Each row was made from one path, in order. Every step used is in the known rows, and no mark comes twice. Write each row's path.
Known rows
q, t, x, u, s, j, a, k: -1.700	-0.434	2.172	0.427	-0.489	6.206	1.591	0.049	-1.320	4.193	-1.387	-2.926	4.569	0.208	1.667	0.381	-1.111	-2.213	1.962	-4.382	-1.144	-4.984	3.892	-0.643	1.125	2.844	2.768	3.167	3.161
t, x: -0.620	-1.899	0.677	-0.308	0.296	3.223	1.592	-1.514	0.553	-0.464	-2.183	-4.696	4.336	-2.370	-0.708	0.310	-1.983	-1.071	-2.228	-2.082	-1.337	-4.939	4.060	0.193	0.443	3.963	3.092	-4.963	2.446
m, r, s, x, a: 3.177	-0.234	1.562	3.520	1.585	4.280	-1.506	-0.453	1.526	-1.850	-2.357	-4.098	-0.946	2.069	-0.593	-0.557	-1.229	-0.736	-6.128	-5.097	-2.982	-2.374	0.152	2.082	4.235	3.830	1.726	-2.457	2.355
e, t: -1.447	-0.722	0.508	1.524	0.152	5.847	-0.077	0.022	-1.095	-1.415	-4.550	-4.665	3.546	1.708	-0.753	-0.291	-1.320	-4.085	-3.779	-3.377	0.128	-0.418	0.977	2.825	1.955	0.961	3.143	3.142	4.679
u, s, x, a: 4.588	-0.334	-0.522	4.002	0.643	3.930	0.030	0.057	2.360	0.107	-2.520	-4.326	-2.453	2.050	-0.311	0.147	-2.754	-0.555	-4.969	-3.070	-2.581	-2.212	2.303	2.128	3.362	3.770	0.514	-2.735	3.251
k, a: 1.670	0.464	-0.990	2.784	1.802	2.527	-2.149	3.567	-0.492	0.771	-2.498	-3.574	4.487	1.574	-1.563	-1.307	0.100	-3.132	-4.965	-3.905	0.509	-2.287	3.910	-0.960	1.538	-1.439	1.461	-3.580	5.085
q, t, x: -0.086	-3.746	3.166	0.708	0.155	4.492	2.672	-2.339	-0.498	3.111	-3.017	-4.788	4.527	-0.660	-0.423	0.292	-1.623	-1.590	-0.986	-2.223	-1.567	-4.284	4.093	0.227	0.170	3.924	4.930	-5.209	2.219
s, j, a, x: -2.828	-0.721	1.100	0.983	-1.119	3.734	0.500	-0.177	-0.120	-1.435	1.768	0.082	5.728	0.922	-0.148	2.075	-0.126	-2.096	3.163	-3.774	0.060	-2.971	0.459	1.445	1.755	2.777	3.342	0.956	3.451
r, s, j, a, x: -1.821	-0.522	2.825	0.448	-0.839	4.035	0.377	-0.551	-0.497	-2.056	1.419	0.469	5.921	1.577	0.463	2.042	0.405	-1.897	3.074	-4.056	-0.467	-3.347	-0.820	2.232	1.599	2.335	3.022	0.972	2.689
e, t, x, u, s: 4.439	-0.233	2.128	1.044	-0.239	5.128	4.254	-0.391	-0.894	2.709	-4.299	-6.233	1.846	1.587	0.903	0.942	-4.175	-2.869	-0.961	-1.945	-1.421	-2.936	3.484	3.222	-0.546	-0.599	0.617	-0.359	0.347
k, a, x: -0.360	-0.855	0.468	2.521	0.813	2.309	-0.697	-0.232	-0.353	-1.196	-0.004	-2.283	5.230	1.601	-0.129	1.799	-1.003	-1.978	-0.263	-3.834	0.072	-3.413	3.492	0.527	1.047	-0.145	2.745	-3.201	4.086
t, x, s, r: 0.667	-3.715	4.035	-0.070	2.059	5.468	2.117	-0.951	-0.788	0.572	0.188	-3.371	1.083	1.675	0.046	0.155	-2.269	-4.655	-6.884	-3.872	-0.489	-5.567	-0.178	2.157	1.111	4.266	3.525	-1.725	2.618
m, r: -3.352	-0.440	1.016	2.923	1.975	3.866	1.260	2.590	0.334	0.006	-1.873	-5.727	3.508	-2.026	-3.419	-0.976	1.623	-5.244	-6.257	-5.653	0.946	0.570	3.363	2.583	1.915	3.022	2.784	-1.024	2.029
q, s: 3.734	0.353	2.065	2.286	0.235	1.629	1.918	0.484	-0.133	-1.825	-2.666	-3.660	2.997	0.185	-0.207	0.949	1.011	-3.226	-7.103	-5.358	-2.419	-2.483	3.103	2.876	1.839	0.518	1.980	-3.147	2.325
x, a: 1.805	0.974	-1.785	2.350	2.381	3.923	-2.000	0.297	0.681	-2.132	-2.084	-5.490	1.302	-0.949	-1.984	-0.972	-1.057	-1.144	-6.324	-4.228	0.652	-3.004	1.053	1.471	1.926	2.183	2.983	-1.592	4.345
e, t, x, s: 1.221	-2.761	2.628	0.606	-1.135	4.815	2.869	-2.758	-1.328	-1.160	-1.399	-6.320	1.799	2.427	-0.445	-1.161	-3.204	-1.633	-5.047	-3.042	-0.510	-6.218	-0.969	4.083	1.527	2.621	2.869	-2.042	2.690
u, s, j, a: 0.001	0.594	0.635	0.698	-0.925	4.294	1.145	4.139	0.173	1.938	-0.751	-1.037	3.793	1.344	-1.028	-0.569	1.086	-3.540	0.517	-3.095	-0.230	-1.396	-0.176	1.989	2.103	2.770	0.593	2.420	3.781
e, t, x, u, s, j: 1.513	-1.116	2.906	1.450	1.451	6.493	2.903	1.146	-2.462	2.935	-1.833	-4.074	3.923	0.185	2.265	-0.774	-2.688	-4.195	0.640	-2.304	-1.002	-2.562	2.351	0.428	-0.849	-0.097	-0.351	1.138	0.166
j, a, x, u, s, r: 2.251	-1.410	3.590	0.565	1.543	5.744	2.347	1.077	-0.388	2.812	-0.979	-1.934	1.207	2.921	0.735	2.405	-2.362	-5.786	-2.211	-3.880	-0.542	-2.453	1.417	2.720	0.730	1.902	2.336	2.277	1.742
q, s, r: 2.046	-1.797	3.855	1.255	2.705	3.807	1.167	1.136	-0.501	0.097	-1.488	-2.079	1.721	0.818	0.472	1.373	0.236	-6.148	-7.921	-5.661	-1.950	-2.717	1.923	2.025	2.024	2.819	2.958	-0.642	2.846
s, j, a: -1.913	0.708	-0.030	0.411	-0.780	4.562	-0.393	3.486	0.047	0.432	0.123	-0.374	5.174	0.574	-1.722	-0.960	1.312	-3.387	-0.344	-3.731	0.458	-1.578	-0.298	0.219	2.594	2.917	2.367	2.462	4.284
s, r, h: 0.539	0.969	1.327	1.206	0.137	4.349	3.743	-1.912	-2.512	-3.043	0.080	0.094	3.072	-2.977	-1.128	0.660	-0.500	-6.777	-3.095	-3.674	1.520	-2.136	2.173	2.520	0.629	0.624	2.809	-2.434	4.653
j, a: -0.848	1.329	-1.031	0.215	-1.821	3.577	-0.265	2.477	1.349	-0.532	-1.332	-1.378	4.130	1.183	-3.134	0.044	1.033	-2.580	-2.325	-3.694	0.536	-1.419	0.279	1.660	2.999	2.950	3.695	1.499	5.080
q, t, x, u: 2.192	-0.784	2.479	0.565	-0.068	5.970	2.082	-3.047	-1.910	2.476	-2.214	-5.278	5.138	0.610	0.022	0.283	-4.440	-2.111	-1.170	-3.479	-0.273	-4.011	3.992	-2.033	-0.865	-0.845	6.293	-2.274	-0.520
u, x: 0.275	-1.429	-0.899	1.838	1.313	2.757	3.306	0.428	1.300	0.245	-3.401	-0.778	0.191	-0.417	0.998	0.025	-0.973	-1.863	-5.860	-0.282	1.590	-0.736	6.244	1.298	1.190	0.895	1.930	-3.739	3.160
t, x, a, j: 0.532	1.152	-0.337	1.504	1.117	5.937	-1.487	-3.164	-0.350	-1.457	-2.181	-4.172	2.952	-3.906	-0.140	-1.460	-1.294	-1.068	-2.341	-2.137	0.229	-3.416	-0.019	-2.949	3.103	0.172	2.260	-3.850	5.196
m, r, s, x: 1.360	-1.502	4.395	2.861	-0.384	4.425	1.075	-0.840	1.637	-0.919	-2.400	-0.894	0.655	3.239	0.372	0.588	-0.335	-2.507	-5.001	-4.116	-4.046	-0.159	1.887	1.620	3.311	3.724	1.290	-3.200	0.065
k, a, x, u, s: 4.857	0.609	1.820	2.249	0.186	4.061	3.182	0.361	-0.925	2.365	-2.348	-4.373	2.230	2.585	0.965	1.797	-3.232	-2.923	-0.399	-2.806	-0.541	-2.329	4.071	2.596	-0.957	-2.407	0.379	-1.397	0.485

Write each row's path
0.591	-1.275	1.969	1.157	-2.248	3.780	2.491	-2.222	-0.535	-2.417	1.909	-2.585	2.380	3.643	-1.206	0.867	-1.460	-1.495	-2.765	-4.112	0.825	-5.062	-2.110	4.714	1.699	1.945	3.543	-0.931	3.023 -> j, a, x, s
-1.107	0.213	-1.627	2.027	2.327	4.310	-0.290	-0.996	0.561	-0.209	-2.726	-3.964	0.497	-1.925	1.564	-0.115	-1.382	-0.431	-5.105	-3.882	0.549	-4.801	5.864	0.221	1.998	2.746	2.167	-0.175	4.892 -> u, x, a, k
1.743	-0.773	2.604	1.327	1.475	5.755	2.954	1.185	-1.940	2.903	-0.891	-3.416	3.994	-0.647	1.917	-0.621	-2.266	-3.798	0.198	-2.178	-0.697	-2.814	3.112	-0.148	-1.427	0.055	-0.485	-0.690	-0.429 -> t, x, u, s, j
-0.999	-2.059	3.032	1.896	0.807	5.316	1.971	-0.977	-2.276	-0.766	2.488	-1.760	4.327	0.663	1.135	-0.726	-1.109	-3.235	-1.781	-3.442	0.910	-4.149	-0.317	0.917	-0.474	1.077	1.357	-1.163	1.265 -> a, x, s, j
0.367	1.576	-0.320	2.429	0.908	5.293	-2.129	-0.095	-1.198	0.080	-2.458	-2.126	4.946	-1.575	-0.356	-1.778	0.293	-3.243	-2.759	-2.213	1.267	-0.958	1.513	-4.438	2.525	-3.762	1.134	-3.772	6.001 -> k, a, j
-3.378	0.278	0.469	0.477	-0.541	5.542	0.231	0.542	-0.667	0.493	0.109	-2.048	4.206	-0.049	0.509	-0.530	0.227	-2.440	-1.464	-4.933	0.160	-4.885	2.105	-0.007	1.873	3.279	2.287	3.445	4.549 -> x, s, j, a, k
1.897	-1.089	3.775	1.392	-0.619	5.032	5.588	-3.720	-3.465	-1.047	0.528	-1.323	2.320	-1.208	-0.698	0.164	-1.561	-6.060	-2.681	-3.723	0.864	-4.458	0.757	3.641	0.770	1.270	3.608	-3.895	4.053 -> q, t, x, s, r, h
1.811	-1.697	2.005	2.406	-0.470	3.175	1.624	-1.846	-1.268	-1.707	1.375	-3.612	2.544	3.946	-0.465	0.166	-1.975	-1.810	-4.274	-4.162	0.834	-5.490	-0.344	3.295	0.925	-0.158	2.422	-3.497	3.076 -> k, a, x, s
-2.062	-0.323	0.386	0.804	-1.724	3.055	0.633	-0.843	0.822	-2.055	0.854	-0.580	5.070	1.363	-1.081	2.737	-0.272	-1.572	1.656	-3.686	0.023	-2.773	0.714	2.542	2.064	2.884	4.223	0.247	4.005 -> j, a, x
2.650	-1.366	3.863	2.062	-1.067	4.524	0.665	-2.060	1.670	-1.641	-2.572	0.567	0.814	3.840	1.204	1.206	-1.352	-1.586	-4.579	-2.802	-3.973	-1.098	1.798	0.832	2.458	2.778	1.468	-3.627	0.638 -> r, s, x
-3.168	0.984	1.644	-0.129	0.177	5.573	-0.634	0.681	-0.687	0.231	-1.013	-1.052	5.170	-0.380	1.171	0.043	1.117	-2.474	-0.589	-5.024	-0.598	-4.276	2.077	-0.092	1.694	2.964	1.985	3.583	4.147 -> r, s, j, a, k
2.125	1.398	1.135	2.668	0.394	6.604	-1.895	-3.435	0.194	-2.187	-2.306	-1.638	1.227	-0.871	0.771	-1.016	-1.002	-1.240	-3.355	-2.454	-1.100	-1.401	-1.027	-2.720	4.033	-0.532	1.321	-3.098	4.255 -> r, s, x, a, j
1.202	1.201	1.555	3.238	0.872	6.565	-1.579	-2.545	0.202	-1.676	-2.198	-2.683	1.062	-1.186	0.130	-1.444	-0.321	-1.960	-3.553	-3.397	-0.975	-0.908	-1.028	-2.186	4.658	0.131	1.336	-2.879	3.969 -> m, r, s, x, a, j
-0.721	0.165	0.790	0.553	-1.389	4.658	0.513	2.591	-0.494	0.373	1.046	-1.142	4.078	2.128	-1.674	-1.519	0.668	-3.128	-1.609	-3.944	0.649	-2.911	-2.126	1.544	2.742	2.631	2.297	2.216	3.924 -> x, s, j, a
4.127	0.368	2.039	1.776	-0.220	4.553	3.950	-0.820	-0.481	1.621	-2.220	-4.044	2.099	1.666	0.871	2.302	-3.354	-2.964	-0.473	-2.398	-0.218	-2.001	3.813	3.237	-1.439	-1.603	0.884	-0.897	-0.158 -> a, x, u, s
2.803	0.623	0.509	2.174	-1.293	5.643	0.896	-2.210	0.450	0.132	-1.190	-2.172	2.405	2.686	0.090	0.734	-4.812	-2.256	-3.600	-3.359	-1.208	-1.348	4.219	-2.772	0.933	-0.954	4.297	-1.125	-0.592 -> s, x, u
2.718	-1.363	3.301	0.813	2.750	6.103	2.423	1.311	-0.673	3.087	-1.995	-2.841	0.698	1.735	0.752	1.521	-2.448	-6.312	-4.976	-3.454	-0.218	-1.957	2.570	1.923	-0.375	1.196	1.926	1.048	1.252 -> x, u, s, r
3.290	-1.811	1.417	3.458	-1.819	3.815	3.267	-0.141	2.767	1.748	-2.684	-1.267	-1.510	3.191	0.798	1.644	-2.642	-2.137	-3.221	-1.101	-3.649	-0.080	4.803	1.760	2.026	3.574	-0.471	-3.560	1.481 -> u, s, x
0.590	0.208	1.503	0.265	-1.316	5.316	1.473	2.997	-0.882	2.502	-1.332	-2.542	4.073	2.367	-0.141	-0.664	-1.026	-3.295	2.359	-3.282	-1.181	-2.696	-0.577	1.841	2.553	2.251	1.394	3.982	3.185 -> e, t, x, u, s, j, a
1.054	-3.595	3.208	1.003	2.456	5.110	2.865	-0.005	-0.256	0.870	-0.322	-1.352	-1.006	2.712	0.771	0.091	-1.789	-5.028	-8.696	-3.099	1.088	-3.610	1.049	2.707	1.423	2.770	2.836	-1.114	2.873 -> u, x, s, r
0.311	1.362	3.241	0.777	-0.238	5.669	0.800	-1.105	-1.923	-0.779	0.792	-2.214	6.131	2.200	0.224	1.135	-2.229	-3.063	1.426	-5.777	0.237	-2.839	0.121	0.245	0.869	-1.672	4.695	2.351	-0.713 -> m, r, s, j, a, x, u
0.884	0.977	0.804	1.108	-0.186	5.167	0.952	-3.186	-1.184	-1.594	0.126	-2.945	5.305	0.941	0.076	2.030	-4.003	-2.319	-0.830	-4.051	1.065	-2.867	3.216	-0.934	-0.939	-2.386	5.347	-0.189	-0.174 -> a, x, u
2.108	-0.506	2.552	2.492	1.715	5.224	1.989	1.870	-2.401	3.013	-0.214	-2.659	4.307	0.903	2.136	-0.276	-1.895	-4.036	0.911	-2.927	-0.272	-2.488	3.032	-0.321	-1.149	-1.762	-0.850	-0.236	0.342 -> k, a, x, u, s, j
4.012	0.798	1.731	1.407	-1.047	4.414	3.851	-0.076	-0.276	1.810	-1.894	-3.555	2.198	2.503	0.398	2.275	-2.941	-2.776	0.500	-2.688	-0.380	-2.098	2.709	3.618	-0.338	-0.915	1.173	0.373	0.530 -> j, a, x, u, s
0.857	1.325	-1.100	2.576	1.566	5.716	-0.628	-2.287	0.088	-1.107	-2.607	-2.246	0.974	-2.886	0.707	-1.542	-0.851	-1.343	-4.051	-1.275	1.764	-1.367	1.158	-2.467	3.394	-1.339	1.634	-3.153	5.505 -> u, x, a, j
1.183	1.565	2.692	0.207	-0.686	5.686	0.344	-1.983	-1.954	-1.140	0.723	-1.201	6.230	2.496	0.709	1.492	-2.785	-2.336	1.660	-4.881	0.265	-3.578	0.121	-0.321	0.226	-2.166	4.677	1.991	-0.346 -> r, s, j, a, x, u
1.877	-0.089	2.233	1.868	1.590	6.026	2.646	1.754	-1.880	2.606	-0.913	-2.827	3.770	-0.244	1.638	-0.667	-1.696	-4.459	-0.784	-2.535	0.151	-1.474	2.863	-0.050	-1.622	-0.842	-0.567	0.308	-0.257 -> x, u, s, j
1.098	-0.524	2.785	2.281	1.568	3.661	1.310	1.705	-1.678	-0.079	-0.501	-2.078	4.758	-1.203	1.319	-0.746	1.025	-4.323	-3.716	-4.640	-1.535	-2.335	2.257	-0.068	0.587	0.636	0.474	-1.426	1.402 -> q, s, j
-3.036	-0.277	0.404	0.643	-0.372	5.080	1.113	0.658	-0.442	1.283	-0.303	-1.213	3.018	0.153	1.394	-0.448	-0.078	-1.942	-1.579	-4.007	0.511	-4.818	3.007	0.251	2.362	3.105	1.925	2.882	4.619 -> u, x, s, j, a, k
0.674	-1.897	2.306	1.585	-1.119	3.859	2.846	-3.446	-0.774	-2.600	1.533	-3.322	2.246	2.756	-0.464	0.860	-2.050	-1.779	-4.244	-3.692	0.967	-5.015	-0.547	4.118	0.289	1.135	3.206	-2.703	2.088 -> a, x, s
2.347	-2.044	1.075	1.949	-0.131	3.458	4.461	-1.380	0.013	-0.630	-1.007	-2.730	-0.989	2.534	0.247	-1.013	-2.023	-1.740	-8.201	-1.685	1.900	-3.692	1.705	3.897	1.162	0.574	1.995	-3.695	2.384 -> u, x, s
-0.050	-0.274	4.490	0.469	2.565	5.862	-0.117	0.650	-2.131	-1.115	-1.007	-0.415	5.785	-0.367	1.660	-1.026	1.164	-3.747	-2.566	-3.645	-0.442	-2.222	-0.172	0.079	-0.821	0.260	0.370	-0.815	0.418 -> r, s, j
3.067	1.665	2.165	1.423	-0.060	4.831	5.330	-1.704	-2.922	-1.141	-0.592	-0.814	1.980	-1.892	-0.317	1.008	-1.916	-6.921	-2.020	-3.332	1.010	-2.281	2.522	3.407	-0.041	-0.928	1.543	-1.825	3.222 -> x, u, s, r, h
-1.504	-0.729	1.630	1.098	-1.214	3.605	1.679	0.277	0.021	-0.308	1.257	-0.368	4.824	1.423	0.306	2.342	-0.303	-2.183	3.569	-3.303	-0.339	-2.768	0.646	2.721	1.486	2.699	2.038	0.996	3.160 -> u, s, j, a, x
4.934	0.691	1.652	2.688	-1.555	4.487	1.645	-2.052	0.014	-0.215	-1.392	-2.526	1.977	3.306	0.801	1.096	-4.282	-2.376	-4.467	-4.544	-2.834	-2.001	4.272	-1.837	1.693	-1.281	3.848	-1.709	-0.947 -> q, s, x, u
2.690	1.214	0.268	3.485	0.133	5.543	-1.224	-2.842	0.429	-1.609	-2.007	-2.376	0.850	-1.216	0.592	-0.856	-1.061	-1.479	-3.864	-2.981	-1.654	-1.623	0.222	-2.930	4.725	-0.178	1.409	-3.486	4.718 -> q, s, x, a, j
